Each row was made from one path, in order. Every step used is in the known rows, and no mark comes twice. Write each row's path.
In the rows, 128 means zero.
Known rows:
pofo ruzak ketu fogub duka sonak: [ 95 176  92 110 163  76 104 144  97 143 140 182  44 162  94 106  84 136
 161  99 141 123 156  97 135 127  98 142 121  65 150 107 102  83 177]
vola vupib pilaz: [120 133 178 137 104 139 124 124 151  89 143 133 139 150 137 129 148 126
 105 142  76 163 132 150 151 125 129  90 154 102 105 132  83 154  95]
ruzak ketu fogub duka sonak pofo: [104 184 104 112 143 110  91 145 107 149 125 159  77 151  96 102  95 153
 170 122 127 128 146 116 172 126 135  80 141  93 143 119  89 141 144]
pofo sonak bibo rigi vupib pilaz gemu: [101 155 103 174  98 156 191  94 150 134 137 201 111 183 155 129  75 153
  90 159  93 191 119 115 163 145 195 176 115 136  94 133 117  86 134]
vola vupib: [110 133 158 138 102 127 116  84 127 108 145 115 141 141 138 125 135 111
 100 131  90 143 133 145 133 120 139 118 166 121 107 127 107 157 106]
pofo ruzak ketu fogub duka sonak bibo rigi gemu: [ 76 202 102 127 156  70 145 131 104 165 134 199  33 160 113  97  68 153
 151 109 108 154 174  87 150 141 125 168 120  86 131 131  98  67 204]
ruzak ketu fogub duka sonak bibo rigi: [ 90 198 119  96 157 116 104 141 106 178 149 176  50 163  94  94  82 143
 160 128 120 144 175 113 173 117 150 106 137 116 123 124  83 134 161]
ruzak ketu fogub duka sonak pofo tudu kimebi: [110 186  92 113 147  84  98 148  89 139 112 137  55 167  98 118  75 142
 170  90 161 116 128 121 129 127 131  75 162  73 144 109  98 130 149]
ketu fogub duka sonak: [107 181 113 121 202 111 125 139 121 147 139 122 116 188  86 116 101 154
 176 129 136 102 134 132 142 134 122 146 121 137 125 120 109 126 144]
sonak bibo rigi vupib vola: [102 179 146 156 109 160 224  94 164 149 143 184 114 138 152 122 129 140
  92 148  85 212 166 101 148 141 173 144 149 158  98 143 112 132 133]
fogub duka sonak pofo: [ 91 157 141 145 156 140 125  99 141 148 111 135 135 163 128 165 131 182
 108 144 129 144  95 123 148 168 160 128 135 125 106 129 144 108 144]
rigi bibo sonak: [ 93 168 109 151 163 144 176  91 141 146 112 166 117 109 160 118 120 185
 114 162 121 177 134 111 154 113 136 100 118 136 108 176 118 136 119]
fogub duka sonak: [ 90 152 149 127 195 132 112 115 136 157 117 142 112 177 119 154 130 161
 106 139 139 132 103 125 135 149 147 140 125 132  99 128 143 104 154]
vupib rigi: [139 151 154 140  93 123 158 145 103 115 145 149 133 131 116 144 107 145
 109 113 135 149 132 119 144 140 153 117 113 127 121 117 105 129  90]
duka sonak bibo: [ 79 164 112 137 134 163 146 105  95 159 126 158 125 143 147 119 166 158
  97 141  94 149  95 145 131 130 176 144 111 151 122 137 110  97 166]
duka fogub ketu: [120 131 101 135 133 100  73 185  94 154  99 166 107 170 100 127 155  76
 139 125 131 126 112 155 120  98 102 109  98 131 136  90  98 110 136]
bibo sonak pofo: [ 78 167 138 177  88 184 161  83 161  93 120 161 161 103 158 151 124 163
 136 146 134 133 111 109 171 131 134  92 132 126 129 136 116 125 114]
pilaz gemu: [152  84 119 129 133  98 108 127 119 167  92 101 143 136 149 127  89 146
 138 141  79 122 112 133 127 140 157 137 100 154 125 131 150  95 142]
rigi bibo sonak pofo tudu: [109 174  83 169 118 130 198  70 153 136 115 157 129  98 170 137 106 185
 116 153 122 165 117 121 146 138 149  86 127 112 120 168  99 126 124]
bibo sonak pofo ruzak ketu: [ 67 174 118 167  77 154 145  90 148  96 124 195 114  98 151 141 105 158
 138 127 140 139 130  86 169 131 118  94 130  82 143 126 109 103 138]
pofo sonak duka fogub: [ 70 146  97 166 101 136 130  96  98 107 139 172 115 175 110 149 131 143
  81 111 167 154  74 126 104 121 152 152  98 147 113 130 109  53 143]
kimebi tudu pofo: [159 108 112 152 120 137 147 131  83 123 101  85 150 155 126 135 154 108
 140 134 152  94 114 169  86 106 127  87 118  40 127 115 139 104 120]
vola vupib rigi bibo sonak: [ 97 177 168 162  96 134 170  75 115 111 149 158 137 131 149 130 112 158
  77 139  89 191 138 127 163 121 163  89 148 128  89 148  83 164  73]
duka sonak pofo ruzak: [ 79 156 117 154 106 147 159  97 101 113 128 160 130 140 158 150 150 164
 116 114 119 147  77 119 125 156 129 140 123  96 141 115 114  67 160]
tudu pofo ruzak ketu fogub: [112 151  82 141 121  77 116 169  95 131  88 124  85 135 108 113  66 121
 196 120 159  95 166  90 117 112  67 127 127  42 157 107 155 116 134]
tudu pofo ruzak ketu fogub duka: [112 154  87 139 144  66 104 164 108 145  82 120  81 149  96 122  55 136
 189 130 165  98 174  84 123 124  75 134 129  43 143 108 171 116 135]
fogub duka: [125 136 137 126 172 106 108 118 159 156 118 119 122 154 102 148 104 154
 120 143 138 130 143 117 137 151 147 143 133 130 104 132 160 131 133]
ruzak ketu fogub duka sonak pofo tudu: [120 185  89 111 137  91 101 141 114 146 136 157  65 154  96 113  79 131
 171 110 139 106 135 127 152 132 138  77 143  75 147 111  69 128 157]
tudu pofo: [119 123 124 153 122 122 129 147 118 130  72  88 143 129 134 143 106 129
 158 149 155 102 131 114 116 121 101 119 130  94 127 122 182 138 106]
ketu fogub duka sonak bibo rigi vupib: [ 97 205 121 132 195 133 173 101 141 159 152 153 100 194 104 107  91 157
 156 142 112 154 159 116 154 140 158 160 130 159 114 133 112 122 148]
sonak duka fogub ketu ruzak: [106 134 100 131 127 103 117 137  94 168 117 155 108 159  71 137 150 142
 115 128 118 142 125 132  94 113 134 139  87 178 126 132 109  70 149]
tudu pofo ruzak ketu fogub duka sonak bibo rigi: [ 74 183 103 138 139  94 132 142  97 165 101 146  70 162 112 126  57 147
 173 136 150 125 170  83 130 128 101 149 128  59 128 111 158  94 161]
bibo sonak duka: [ 57 166 148 154 125 177 148  69 153 116 132 162 129 114 125 148 128 175
 104 134 149 142 119 102 148 112 148 102 111 166 108 165 120  94 128]

Write each row's path:
[151 135  78 126 145  98 129 178 115 184 109 163 106 164  71 120 103 113
 154 158 101  82 163 127 137 122 108 174 117 126 126  96 124 143 127] : fogub ketu ruzak
[ 79 138  94 181 100 134 144 111 110 120  84 112 135 159 116 160  87 153
 116 142 183 113 100 103 118 123 130 147 120 101 109 135 179 100 104] : tudu pofo sonak duka
[ 90 215 134 143 195 133 200 123 153 149 143 164 105 199 104 117 109 156
 153 137 112 161 153 110 153 141 140 147 139 152 105 126  94 131 141] : ketu fogub duka sonak bibo rigi vupib vola
[124 121  71 178 105 130 126 133  58 133  93 126 132 203  94 148 153  99
 113 130 176  99  85 175  87  90 137 102  95  48 116 102 120  66 124] : kimebi tudu pofo sonak duka fogub ketu
[121 143  99 192 101 141 194 111  81 130 102 130 136 180 145 134 121 121
 117 146 142 118 111 157 108 121 159 137 116  47 102 128 131  73 145] : kimebi tudu pofo sonak bibo rigi gemu
[126 120  89 176 100 145 159  99  77 112 111 106 144 179 112 149 140 129
 106 129 175 103  91 160  87 108 150 111 111  47 110 124 137  73 121] : kimebi tudu pofo sonak duka
[107 184 105 135 171 119 135 126 126 141 134 116 134 177  93 125 102 170
 178 134 128 113 126 129 152 147 130 138 127 129 133 122 111 126 136] : ketu fogub duka sonak pofo
[107 157 125 145 149 120 135  94 147 143 122 131 127 165 129 174 114 161
 109 133 140 122  87 134 125 174 163 126 137 106 111 122 124  92 159] : fogub duka sonak pofo tudu
[ 91 129 133 132 116 123 114 105 103 132 130 132 121 136 106 141 165 151
  96 110 135 171 101 132  89 119 146 112  96 179 127 151 112  61 150] : sonak duka fogub
[ 79 171  92 161  85 157 174  90 122 134 165 183 114 168 133 133  86 135
  93 144 135 154 124 118 150 135 174 190 129 130  98 122 116 103 141] : pofo sonak bibo rigi
[132 129  96 130 141  94 104 193  91 163 107 176 105 175  88 122 148  89
 154 137 113 105 130 148  97 108  89 147  89 141 142  86 100 100 151] : duka fogub ketu ruzak
[130 146  90 140 159 104 129 140  62 138 107 122  94 189 100 121 124 120
 164 116 161  88 128 151  91 109 109 101 113   4 137 101 119  71 157] : kimebi tudu pofo ruzak ketu fogub duka sonak
[141 117  88 173 107 145 152 123  77 105 109 111 146 182 126 142 136 107
 125 134 173  85  93 167  91 107 131 114 116  28 119 105 135  91 118] : kimebi tudu pofo sonak
[111 187 132 173  89 141 207 103 117 124 125 175 142 105 150 143 101 207
 101 142 121 197 130 104 174 144 169  85 112 130 111 157  97 137  78] : vupib rigi bibo sonak pofo
[145 133 104 130 133  80 139 130 102 108 117  92  94 155 129 153  90 104
 127  73 185  98  97 142  53 132 122 118 163  88 132 108 134 104 143] : pofo tudu kimebi
[ 72 188 167 151 186 155 188  95 166 164 122 183 104 185 135 152 136 168
  81 150 109 193 127 104 148 159 175 146 143 149  77 138 127 110 154] : fogub duka sonak bibo rigi vupib vola
[127 136  94 172  91 158 180 107  80 127 127 122 138 183 131 141 125 113
 117 144 159 113 117 162  99 112 155 129 121  44 106 112 131  87 131] : kimebi tudu pofo sonak bibo rigi
[144 162 126 143 117 106 186 129  97 145 131 154 122 121 131 128 103 183
  95 129 116 196 138 117 146 143 164 109 111 130 111 149 103 139  86] : vupib rigi bibo
[ 86 153 134 149 108 170 151 102 106 120 118 146 145 139 162 148 164 161
 114 129 116 145  69 134 139 149 147 110 129 122 131 126 109  98 142] : duka sonak pofo
[118 164  78 140  91  82 126 118 127 130 127 146 104 124 104 126  79 166
 165 117 122 143 155  93 153 157 123 127 143  67 158 116 118 110 145] : sonak pofo ruzak ketu fogub duka
[ 88 188 145 167  58 113 166  71 105 107 146 184 112 116 152 129  97 172
  81 128  84 207 148 105 171 131 159  79 157  84 106 142  74 148  85] : vola vupib rigi bibo sonak pofo ruzak ketu
[ 84 201  98 121 157  96 152 106 118 155 156 213  29 169 112  95  73 141
 141 112 116 176 181  79 145 134 135 157 132  88 135 121 102  80 182] : pofo ruzak ketu fogub duka sonak bibo rigi vupib
[ 51 167 133 160 129 158 114 103 131 133 114 184 116 141 108 147 143 142
 110 132 151 143 108 121 143  92 131  90  91 169 114 141  98  84 136] : bibo sonak duka fogub ketu
[ 83 194  95 108 146  90 128 127 100 164 161 194  39 163  99 103  70 144
 154 109 125 149 177  90 142 133 123 159 126  83 137 114  96  79 190] : pofo ruzak ketu fogub duka sonak bibo rigi
[159  94 146 130 132 118 123 175 154 135  94 129 138 145 142 134 110 163
 143 150  71 149 114 141 149 143 138 102  92 126 124 134 115  98 125] : vupib pilaz gemu
[ 64 166 127 156 135 153 138 112 129 139 122 194 114 145  98 145 137 152
 124 143 135 125 125 114 124 102 122 117  87 177 120 137 100  76 145] : bibo sonak duka fogub ketu ruzak
[ 77 173 150 128 174 145 140  94 139 182 138 155 108 175 124 151 117 172
  94 152 118 161 130 121 146 156 179 160 129 152  87 137 139 100 168] : fogub duka sonak bibo rigi
[ 94 200 118 118 182 126 150 122 123 165 158 135 109 187  91 115  89 161
 168 138 121 129 157 128 152 138 145 162 124 155 114 126 105 121 155] : ketu fogub duka sonak bibo rigi
[107 133 100 144 110  87 112 158 101 131  78 131  85 125 127 129  81 123
 161 125 161 111 153  87 113 120  78 121 131  40 145 111 172 106 136] : tudu pofo ruzak ketu
[ 84 147  69 163 111 118 135 124  92 136 130 191 106 194  77 144 116 136
  97 130 150 125  96 126 107 118 139 181  92 148 113 115 107  61 144] : pofo sonak duka fogub ketu ruzak
[ 70 195 106 163 111 132 139  98 157 107 128 184 110 122 120 134  79 172
 168 132 142 127 150  84 178 135 114 106 131  85 144 124 108 111 137] : bibo sonak pofo ruzak ketu fogub duka
[106 187 117 160 125 116 192 131  89 163 123 203 108 140 101 135 109 193
  99 145 117 184 141 108 140 122 155 114  79 163 105 147  84 104 101] : vupib rigi bibo sonak duka fogub ketu ruzak
[ 99 186 139 160 114 137 200  92 112 138 134 176 121 112 128 140 101 211
  81 135 130 206 134  98 159 131 178  93 100 156  99 174  98 118  85] : vupib rigi bibo sonak duka
[102 186  92 139 168  99 144 123 122 136 140 127 123 179  90 125  94 172
 180 122 132 113 134 118 140 154 117 162 123 111 141 114 114 102 152] : ketu fogub duka sonak pofo ruzak
[ 81 157  95 181  86 147 166 120 114 136 101 133 133 161 137 148  72 135
 129 161 161 121 130 106 134 129 137 168 131  95 103 118 171 119 117] : tudu pofo sonak bibo rigi
[134 127  67 180  94 146 161 113  74 127 105 113 150 173 125 132 139 120
 116 146 152 100 103 170  93 111 158 124 112  39 118 112 136  91 127] : kimebi tudu pofo sonak bibo
[120 151 179 148  74 122 140  99 107  99 160 134 146 143 129 137 117 124
  86 121  95 157 135 137 145 131 157 108 155 121 102 118  90 157  76] : vola vupib rigi
[ 50 162 154 157 126 169 133  87 135 108 130 175 124 126 130 150 152 156
 108 125 152 151 103 116 123 103 133  91  93 176 119 153 104  69 144] : bibo sonak duka fogub
[141 136  92 158  72 101 158 105 115  99 109  87 137 128 145 166 100 143
 131  91 157 124  90 136  86 158 143 104 169  85 143 113 133 113 124] : sonak pofo tudu kimebi
[ 83 180 165 163  88 133 175  53 113 118 152 151 136 127 137 136 115 182
  58 137  92 207 136 120 157 121 182  87 143 148  81 169  85 147  73] : vola vupib rigi bibo sonak duka
